Each row was made from one small tree. The marks that hang from a mark follow it in brackets, in alphabetical order. Every link used is in the known rows. Write each row's tree.
Known rows:
nebek{nafa vafa{fofi luripap}}:   0   4   1  12   1  -2   2   1  -1   2   1   3  -2 -11  -1   3   6  12  -2   8  -9   0   8   3  -3   2  -7   1   1   0   4   6   2   3  -2 -14   6  22  -2   6  10  -2  -2  -9   5  -7  -1   7   8
reto{sula{bira vafa}}:   2   0   4  -3   2  -2   2   0  -3   2   2   2   1  -2  10   5   5   4 -11   1  -8  -1   7  -2  -5   2   3   0   4   0   2   1   6   1  -1  -4  -3  -1  -7   2   3  -2  -3  -5  12 -11  -1   5  -1
reto{sula{bira vafa{kagus}}}:   4   2   2  -2  -2  -3   1  -1   0   4   0   2   0  -2  10   6   7   6 -10   2  -8   0   8  -2  -6   3   4   0   6   0   1   2   5   2   0 -13  -1  -1  -7   4   5  -1  -3  -4  13  -8   0   6   4
nafa{nebek{vafa} rusar}:  -1  -2   4   3  -2  -3  17   3   4  17   2   2  -1  -5   4  -2  -3  12   3   8   4   1  -2  -1   3   2   1   1   6   5   6   1  -1   1  -1   2   3  17   0   5   2  -2  -5   2  -3 -12   2  15   3
bira{sula{vafa{fofi luripap}}}:  -2   3   0   5  -3   2   7   1  -4   0  -1   0  -1  -7  -1   1   3   6  -6   0  -7   3   0  -2  -6   2  -7  -1  -3  -2   3   3   3   1  -2 -13  -6   3  -7   3   2   2  -6  -5   6 -17  -4   6   9
rezed{kagus melok}:   3   3  -1   2  -4  -1  -2   1   5   6   1   0  -1   3  -2  10   1  -4   1  -9 -17   0   1  -1   5   0   0   0   1   1  -2  -4   1   0   8  -6   2   0   4  -1   6  -1   0  18   2  -1   3  -6  -1
vafa{fofi luripap nebek sula}:   5  -4  -4   9 -10  -5  11   0   0  -6   4   0  -2 -12   2  -8  -2  15  -7   4 -13   0   0  -2  -6   5  -3  -1  -6  -4   5  -3  -1   3  -8 -37  -9 -15  -3  10  -4  -1  -5 -10   0 -11   0   8  27
nebek{nafa}: -4 -1  3  5  4  0 -3  0 -3 -2 -1  1  1 -2 -2  3  6  9 -6  2 -3 -1  3  2  1  2 -2 -1  4 -1  0  3  1  0 -2  3  5 15  2  0  5 -3  1 -3  1  5  1  3 -1
sula{vafa{fofi kagus luripap nebek{nafa}}}:   0   5  -2   6 -11  -6   2  -3  -1   3   2   2  -5 -11   1   2   3  14  -7   1 -11   2   2  -1  -7   4  -3  -1   6  -1   3   3  -1   4  -1 -32  -4   3  -6  13   8   1  -4  -9   7  -3   2  14  20
bira{sula{vafa}}:  -2   0   1   2   0   4   3   1  -4   0  -1   1   1  -3   0   4   3   4  -6   2  -3   1  -2  -2  -4   1  -6  -2   0  -1   1   3   4   0  -3  -1  -4  11  -5   0   1   1  -4  -1   4 -11  -4   4   0
rezed{melok}:   0   1  -1   0  -4  -1  -1   2   1   3   1  -1  -1   1  -1   5   4   0   3  -5 -10  -1  -2  -2   2  -2  -2   0  -2   1   1  -3   1   0   4  -2   3   4   3  -2   3   0   2   6   1  -4   1  -4  -2
bira{sula{vafa{luripap nebek{nafa}}}}:  -6  -3   1   8  -1  -1   5   0  -8  -3   0   2  -1  -8   1   3   4  12  -7   2  -7   1  -3  -2  -6   4  -8  -3   2  -2   3   2   2   1  -6 -10  -6  11  -5   5   0   0  -4  -6   5  -8  -3  10   8
sula{bira vafa{fofi kagus nebek}}:   2   2  -3  -3 -13  -4   1  -2   6   7   3   0  -2  -8  -1   1   5   3 -13   1 -11   1   3  -1  -8   5   0   0   9  -2   3   2   3   5   0 -27  -6  -3  -8  14   5   1  -6  -8  12  -1   2  14  15
reto{sula{bira vafa{fofi nebek{nafa}}}}:   2  -2   4  -1  -3  -4   4   0  -3   1   3   2   0  -8   8   2   8  10 -19   3 -14   0   9  -1  -7   5   3  -1   7  -1   4   2   7   3  -4 -14  -4   0 -10   8   4  -4  -3 -10  12  -8   0  10   8
nebek{nafa{rusar} vafa}: -4  0  5  7  5  0  4  2  0  7 -2  3 -1 -6  1  5  5 15  0 10  0 -1  6  3  1  1 -5  1  6  4  3  5  0  0 -4  1 12 33  2  3 12 -4 -1  0  1 -6  1 10  0
sula{bira vafa{kagus luripap nebek{nafa}}}:  -4  -1  -1   6  -6  -7  -1  -4  -1   2   3   2  -3  -8   3   6   7  10 -10   0 -11   0   2  -3  -8   6  -3  -1  10  -1   2   2   1   5   0 -24  -3   5  -5  13   5   1  -4  -9  15   4   1  19  13
sula{bira vafa{kagus nebek{nafa}}}:  -3  -1  -1   1  -6  -5  -3  -3   1   5   2   2  -2  -7   0   6   8   8 -13   2  -9  -1   3  -2  -6   5  -1  -1  12  -1   2   2   3   4  -2 -17  -2  11  -5  12   6  -1  -4  -7  13   7   2  16   8
reto{sula}:  4 -1  3  1  2 -2  4  1 -3 -2  0  1  1  0 10  2  2  5 -4  3 -4  0  6  0 -2  2  4  0 -1  0  1  0  3 -1 -2 -3  0 -5 -4 -2 -1 -3  1 -2  3 -9  0 -3  1
sula{vafa{fofi kagus nebek}}:   4   5  -3  -2 -14  -4   1  -2   3   7   2   0  -4  -8   0   0   1   7  -6   2  -8   2   1   0  -6   2   1  -1   6   0   2   2   0   3  -1 -27  -6  -2  -7  12   5   2  -3  -5   4  -3   2   9  16

Write each row's tree:
 -3   2   3  10   0  -2   9   1   2   7  -1   3  -2 -11   1   2   5  17   0   9  -6   1   8   3  -1   2  -7   1   3   3   6   6  -1   2  -3 -16  10  23   0   6  13  -3  -3  -5   3 -13   1  13  10 => nebek{nafa{rusar} vafa{fofi luripap}}
  1  -4  -1   9   2  -2   6  -1  -1  -5   2   1   1  -5   4  -1   2   8  -6   2  -8  -2   2  -4  -4   4  -5   1  -5  -3   2  -2   1   2  -3 -19  -3  -6   1   4  -3   0  -5  -7   7  -8  -2   9  12 => vafa{luripap sula{bira}}
  8   1  -2  12  -7  -5  13   2   4  11   4   2  -1 -10   3  -2   2  13  -4  10  -8   0   2  -2  -4   6  -2   1   2  -2   7   1   2   4   0 -24  -2  10  -2  11   1   2  -9  -9   5 -11   1  16  17 => nafa{nebek{vafa{fofi kagus luripap sula{bira}}}}
 -3  -4   4  14   6  -2   8   1   0   4   0   4   0 -10   3   5   6  22  -5  12  -7  -2   8   0  -2   5  -8   2   2   1   5   4   1   2  -7 -15  10  27   3   6  10  -4  -5  -6   7 -12   0  17   9 => nebek{nafa{rusar} vafa{luripap sula{bira}}}
  6   7   1   2  -6  -4   5   0  -1   3   0   2  -2  -6  11   3   3  10  -5   1 -10   1   7  -2  -7   2   3   0   0   0   2   2   3   2   1 -25  -3  -8  -7   5   6   0  -3  -5   9 -15   0   4  13 => reto{sula{vafa{fofi kagus luripap}}}
 -1   1  -1   9  -8  -1   6   0  -2   0  -2   1  -1 -11   0   2   7  15  -8   4 -11   3   0  -1  -8   5  -8  -2   3  -3   3   4   1   2  -5 -26  -5   8  -6   8   4   1  -6  -6   6  -9  -1  11  17 => bira{sula{vafa{fofi kagus luripap nebek{nafa}}}}
 -5  -4   1  -1  -2  -3  -2  -2  -3   2   4   1  -1  -6   0   4   5   6 -16   0  -8  -1   2  -2  -4   4  -2  -2  10   0   2   2   4   4  -3  -6  -4   9  -5  10   4  -2  -3  -9  12   4   0  14   3 => sula{bira vafa{nebek{nafa}}}
 -4   0   0   7  -8  -1  10   0   0   3  -3   1  -2 -11   0   1   6  18  -8   4  -9   4   1   0  -7   6  -7  -1   4  -1   4   4   0   2  -5 -27  -2   8  -5   8   6  -1  -7  -3   6 -12   0  15  18 => bira{sula{vafa{fofi kagus luripap nebek{nafa{rusar}}}}}
 -4  -3   0   7  -8  -6  11  -1   2  -1   1   1  -3 -11   0  -6   2  17  -7   1  -9   2   2   1  -3   5  -3   0   3  -1   5   0  -3   3  -5 -26   0  -4  -2  10   4  -3  -3  -7   1  -5   2  14  21 => vafa{fofi luripap nebek{nafa{rusar}}}
  2  -4  -3  17  -7  -7   4  -2  -2  -5   0   2  -2 -10   5   0   5  25  -5   8 -12  -1   0  -2  -5   8  -4  -1   1  -4   2   0  -4   3  -8 -37  -2   3   2  10   0  -2  -3  -7   3   2   2  14  25 => vafa{kagus luripap nebek{nafa} sula}
  4  -1   1   9  -7  -4  21   2   9  17   2   2  -2 -10   5  -3   0  20  -2  11  -4   2   3  -2  -2   6  -2   2   4   2   8   1   0   3  -1 -26   2  11   0  11   5   0 -10  -4   3 -17   3  22  19 => nafa{nebek{vafa{fofi kagus luripap sula{bira}}} rusar}
  0  -2  -2   7  -8  -5  -2  -2   1   1  -1   1  -1  -5   0   2   5  14  -4   5  -6   0   0   2  -2   5   0  -2   8  -2   0   1  -2   1  -5 -18   1   8   0   8   1  -2   1  -3   2  12   4   9  13 => vafa{kagus nebek{nafa}}
  6  -2  -3   6  -4  -1   1  -1   6   2  -1   0   1  -2   1   3   7   9  -8   7  -7  -1   5  -2  -3   5  -2   1   1  -3   1   0   2   1  -3 -23   1   2   2   6   2   1  -4  -2   7   0   2   8  13 => vafa{kagus sula{bira}}
  6  -6  -5   7  -9  -5   3  -1   5   0   2   0   1  -6   2   0   4  13 -10   9  -9  -1   1  -2  -5   7   0  -1   3  -4   2  -2   0   2  -7 -30  -4  -3   0  11  -4  -1  -4  -5   6   3   3  11  20 => vafa{kagus nebek sula{bira}}
 -5  -2   1   6  -5   0  11   1  -3   1  -1   1  -1 -11   0   0   4  16  -9   3  -8   3   0  -1  -6   5  -7  -2   2  -1   5   3   1   1  -6 -18  -4   8  -6   6   4  -1  -6  -5   4 -15  -2  13  14 => bira{sula{vafa{fofi luripap nebek{nafa{rusar}}}}}
  7   3   1  -1  -9  -5   5   0   0   3   1   2  -2  -6  10   1   3  11  -9   4 -11   1   7   0  -7   3   5  -1   4   0   3   2   3   2  -3 -23  -5  -6  -9   7   3  -2  -2  -5   6 -11   1   5  13 => reto{sula{vafa{fofi kagus nebek}}}
  7  -3  -7  11 -14  -7   9  -2   7  -1   2   0  -2 -12   2  -5   4  15 -10   6 -16   1   3  -2  -9   8  -3   1   0  -6   5  -2  -1   5  -6 -50  -6 -15  -3  15  -1   0  -7 -11   8  -6   2  15  33 => vafa{fofi kagus luripap nebek sula{bira}}
  2  -3   2  10  -4  -5  19   2   6  16   2   3  -1  -8   7   0   0  19   0  11  -1   1   1  -3  -1   6  -1   2   4   3   7   0  -1   3  -1 -19   3  15   2   9   2  -1  -9  -1   3 -15   2  22  14 => nafa{nebek{vafa{kagus luripap sula{bira}}} rusar}
  1  -5  -3  13 -11  -6  12  -2   7   2  -1   1  -2 -14   2  -3   8  26 -13   8 -16   1   7  -1  -6  10  -4   1   3  -4   6   0  -1   4  -8 -50   1  -2  -1  15   5  -3  -8 -10   8  -6   5  21  34 => vafa{fofi kagus luripap nebek{nafa{rusar}} sula{bira}}
  9   0  -4   5  -9   0   4   0  10   3  -1  -1   1  -6  -2  -1   8  10 -11   6 -11   1   9   1  -5   5  -2   2  -1  -5   3   1   3   2  -3 -35   0  -4  -1   8   4   1  -6  -6   7  -6   3   8  21 => vafa{fofi kagus sula{bira}}
  4   6  -4   6 -10  -4   5  -2   7   3  -2   0  -3  -6   0  -2   3   6   2   0  -8   3   4   1  -5   3  -2   2  -1  -2   2   1  -2   3   3 -34  -1 -11  -2   7   5   3  -4  -4   4  -5   2   5  20 => vafa{fofi kagus luripap}
  4   2   3  -4  -2  -1   4   1   0   3   2   1   0  -4   8   3   6   4 -14   1 -11   0  10  -1  -6   2   3   0   3   0   3   2   8   2   0 -11  -4  -5 -10   4   5  -2  -4  -7  12 -14  -1   5   4 => reto{sula{bira vafa{fofi}}}
  8   1  -3   9  -2  -1   1   0   5   5   1   2   0  -6   2   6   5   8  -2  13  -6  -2   6   0  -4   3  -4   1   1  -1   3   3   2   2  -3 -19   4  18   0   7   5   0  -4  -4   7  -6   0   8   9 => nebek{vafa{kagus sula{bira}}}
 -5   2   0   5  -7  -7   4  -3  -1   5   0   2  -5  -8   5   3   2  17  -3   1  -6   1   0  -2  -5   3  -2  -1   7   2   2   2  -3   3  -1 -25  -1   7  -2  10   7   0  -3  -4   6  -2   2  17  15 => sula{vafa{kagus luripap nebek{nafa{rusar}}}}
  5  -2  -5  16 -12  -6   7  -1   2  -4   0   1  -2 -14   2  -3   6  25 -10   8 -16   0   4   0  -7   8  -5  -1   0  -5   4   1  -2   4  -8 -48  -2  -2  -1  13   2  -1  -5 -11   3  -3   3  14  33 => vafa{fofi kagus luripap nebek{nafa} sula}
